Each row was made from one path, in order. Every step used is in the known rows, and no mark comes twice. Write each row's path.
Known rows
folo-mifit: -108 -126 58 315 -391 187 -160 55 12 -105 -128 -129 87 -113 187 205 -191 -64 59 -280 -243 202 62 148
tefa-lumub-kunet: -195 -182 501 276 -172 161 -108 -11 -292 336 147 -382 -246 16 26 -159 -707 119 128 -38 -202 356 103 60
folo-tufuf-domede: -306 -245 -38 199 -292 280 -114 -362 -221 102 313 -148 118 -71 262 49 88 -118 48 -308 178 96 285 122
gurula-lumub-kunet: 485 -87 -184 116 -515 115 82 -43 -524 716 67 -126 56 52 176 -75 -257 408 152 -231 -87 401 172 341
folo-mifit-gurula: 63 -49 -103 -56 63 195 -130 -53 98 -493 -98 224 283 21 210 297 -166 -68 -1 -179 -230 -1 -229 104
gurula-mifit: -267 -222 38 148 -292 56 -1 -473 -14 287 49 -376 90 152 123 -48 -214 52 112 -172 -401 487 253 583
liro-gurula-mifit-folo-tufuf: -233 -111 -161 156 300 -34 198 -273 58 -210 473 -63 96 437 -202 12 47 89 -330 384 -358 -161 143 366
liro-gurula-mifit-gugin-tufuf-folo: -407 40 -36 -427 333 -525 280 -118 114 -112 200 -155 140 395 -242 145 19 -145 -342 382 1 -723 -236 111
tufuf-folo-mifit-gurula-lumub-kunet: 451 367 -478 -358 409 -26 -41 298 -129 -321 -164 600 83 -137 37 244 -31 333 -184 80 239 -329 -516 -254
tefa-lumub-domede-tufuf-folo-mifit-gugin: -172 275 609 302 546 -231 -282 478 532 -450 -195 104 -618 -127 -348 -149 -364 -178 -194 170 -183 -135 26 -564
gugin-tufuf-folo-mifit: -189 68 64 -217 -75 -98 -276 463 157 -411 -277 -45 -67 -250 -62 329 -69 -197 -38 59 350 -326 -443 -343
kunet-lumub: -28 -129 341 292 -524 -137 28 -144 -242 495 -161 -500 10 -50 21 -75 -228 -95 124 -381 -397 320 204 119
gurula-lumub-domede-tufuf-folo: 428 180 -57 11 -421 -139 -224 260 337 577 -330 82 -190 -61 -58 -373 -73 364 230 -231 -85 497 164 169
mifit-gugin-tufuf-domede-lumub: -249 -308 18 -269 41 154 454 -335 -421 252 345 -415 197 11 46 50 369 -435 185 226 641 -271 -32 -131
kunet-lumub-domede-tufuf-folo-mifit: 27 403 467 205 13 -533 -292 475 497 -32 -647 109 -525 -253 -293 -257 -41 -30 -91 -163 -393 106 118 -404
liro-gurula: -247 -260 -13 179 -700 11 133 -184 9 467 121 -238 401 297 205 -35 -260 98 105 -315 -495 99 130 623
gugin-tufuf-domede-lumub: -310 -345 -91 -335 -311 275 271 -299 -283 427 150 -425 298 -94 183 -28 305 -265 428 95 626 62 -20 76
lumub-domede-tufuf: 148 -140 446 286 -574 -56 -254 -22 343 467 -216 -162 -216 121 18 -439 -288 156 272 -379 -587 761 445 431
domede-tufuf-folo-mifit-gurula: -24 214 143 -283 251 -73 -426 158 612 -547 -226 568 -35 -33 -33 139 -79 34 -79 -131 -195 -155 -336 -57
domede-tufuf: 11 -215 446 214 -671 63 -321 -182 211 487 -8 -155 -59 133 97 -184 -257 117 252 -456 -508 574 345 541
liro-gurula-mifit-gugin-tufuf-domede: -386 -190 -134 -388 81 -302 326 -631 -216 82 537 -152 379 512 129 175 294 -151 -122 284 16 -589 113 415
gugin-tufuf-folo-mifit-gurula-lumub: 495 237 -621 -680 314 -33 -137 396 6 -522 -247 438 335 -136 36 486 115 21 -12 200 583 -557 -736 -340
folo-tufuf-domede-lumub: -464 -269 -224 130 -33 427 321 -375 -249 287 263 -238 248 -166 127 -98 293 -265 133 -96 482 68 249 7
lumub-kunet: -13 -197 320 213 -453 71 -14 -84 -298 433 60 -257 -131 47 100 -153 -394 199 69 -247 -312 408 170 280

Which path is each row?
-371 -154 -81 78 162 290 360 -295 -466 358 302 -96 -19 -135 28 -222 211 -57 -11 38 475 6 272 -61 -> folo-tufuf-domede-lumub-kunet
-91 -122 57 255 361 145 -4 -253 -20 -319 365 -231 -200 169 -212 -4 -1 4 -224 322 -145 193 160 115 -> gurula-mifit-folo-tufuf
-115 -222 98 207 -14 362 -132 -251 -192 -214 558 -134 -99 -24 74 31 231 -38 -18 130 231 55 112 -109 -> mifit-folo-tufuf-domede
514 -7 -259 100 -688 -186 45 11 201 859 -106 120 247 392 121 -359 -102 462 246 -296 -578 386 434 749 -> liro-gurula-lumub-domede-tufuf
556 427 -206 -406 383 -171 -271 284 149 -210 -174 865 -81 -14 -51 81 -5 446 -138 22 2 -225 -303 -82 -> domede-tufuf-folo-mifit-gurula-lumub-kunet
-341 -58 -99 -13 798 245 435 -483 -384 -81 592 -74 -264 45 -208 -241 460 44 -173 694 402 19 208 -99 -> gurula-mifit-folo-tufuf-domede-lumub-kunet
-85 247 320 169 -97 -186 -402 452 663 -159 -478 234 -398 -180 -136 -200 -113 81 3 -165 -288 244 62 -120 -> lumub-domede-tufuf-folo-mifit
-350 -229 45 -8 -225 297 361 -396 -429 613 236 -249 49 -100 188 -281 150 45 254 -18 271 272 202 154 -> tufuf-domede-lumub-kunet
-106 -48 301 -214 29 -214 6 202 -41 -129 43 -318 -125 -8 -209 162 -124 -297 -121 107 313 -395 -356 -335 -> mifit-gugin-tufuf-folo
564 44 -624 -147 1 246 -32 -11 -141 -213 -93 370 492 15 277 369 -24 152 80 -161 0 -39 -212 156 -> folo-mifit-gurula-lumub
-248 121 172 200 197 -71 -42 247 111 -459 -48 -19 -148 -179 -124 264 -61 -236 -299 -34 22 -376 -220 -409 -> tufuf-folo-mifit-gugin
827 201 -350 -109 66 5 -213 137 275 -108 -331 596 139 112 110 -35 4 295 143 -165 -314 266 60 213 -> folo-mifit-gurula-lumub-domede-tufuf
126 -44 338 364 -435 -263 86 42 -112 489 -372 -507 -136 -52 -46 -333 -236 -61 133 -320 -468 500 287 -13 -> kunet-lumub-domede
-181 -141 48 89 456 374 346 -172 -459 24 558 -82 -240 -83 -148 -225 368 -14 -63 486 511 -16 81 -307 -> mifit-folo-tufuf-domede-lumub-kunet
-244 -126 -84 -208 306 139 374 -111 -337 -227 197 -143 178 -122 32 287 479 -496 33 345 669 -551 -99 -367 -> folo-mifit-gugin-tufuf-domede-lumub
-570 -151 -415 -63 533 195 591 -586 -76 -22 646 -48 274 290 -94 -112 589 -60 -139 627 224 -309 179 241 -> liro-gurula-mifit-folo-tufuf-domede-lumub
644 324 -613 -606 398 -160 -97 575 136 -520 -465 446 170 -140 -38 239 100 68 -5 256 502 -360 -627 -454 -> gugin-tufuf-folo-mifit-gurula-lumub-domede
483 332 -616 -239 310 -15 -49 396 218 -397 -421 457 175 -175 43 105 36 172 -31 29 164 -99 -428 -292 -> tufuf-folo-mifit-gurula-lumub-domede
-3 287 426 230 269 -322 -217 404 528 -348 -279 218 -503 -73 -288 -136 -45 -84 -250 -13 -270 -78 72 -343 -> lumub-domede-tufuf-folo-mifit-gugin
-79 -105 93 -124 46 2 -45 -87 -293 -412 255 -45 64 -25 164 423 274 -343 -58 119 386 -524 -57 -262 -> folo-mifit-gugin-tufuf-domede
-311 86 55 135 -178 49 -240 285 240 -273 -238 -22 -65 -276 25 196 -134 -68 -61 -171 25 -55 -223 -177 -> tufuf-folo-mifit
713 143 -602 -56 100 129 5 164 -19 -213 -314 355 321 8 207 116 -32 184 96 -91 -91 154 -135 51 -> folo-mifit-gurula-lumub-domede
96 450 604 271 366 -664 -102 436 364 -225 -454 117 -610 -136 -451 -193 37 -187 -334 -17 -392 -235 119 -623 -> kunet-lumub-domede-tufuf-folo-mifit-gugin
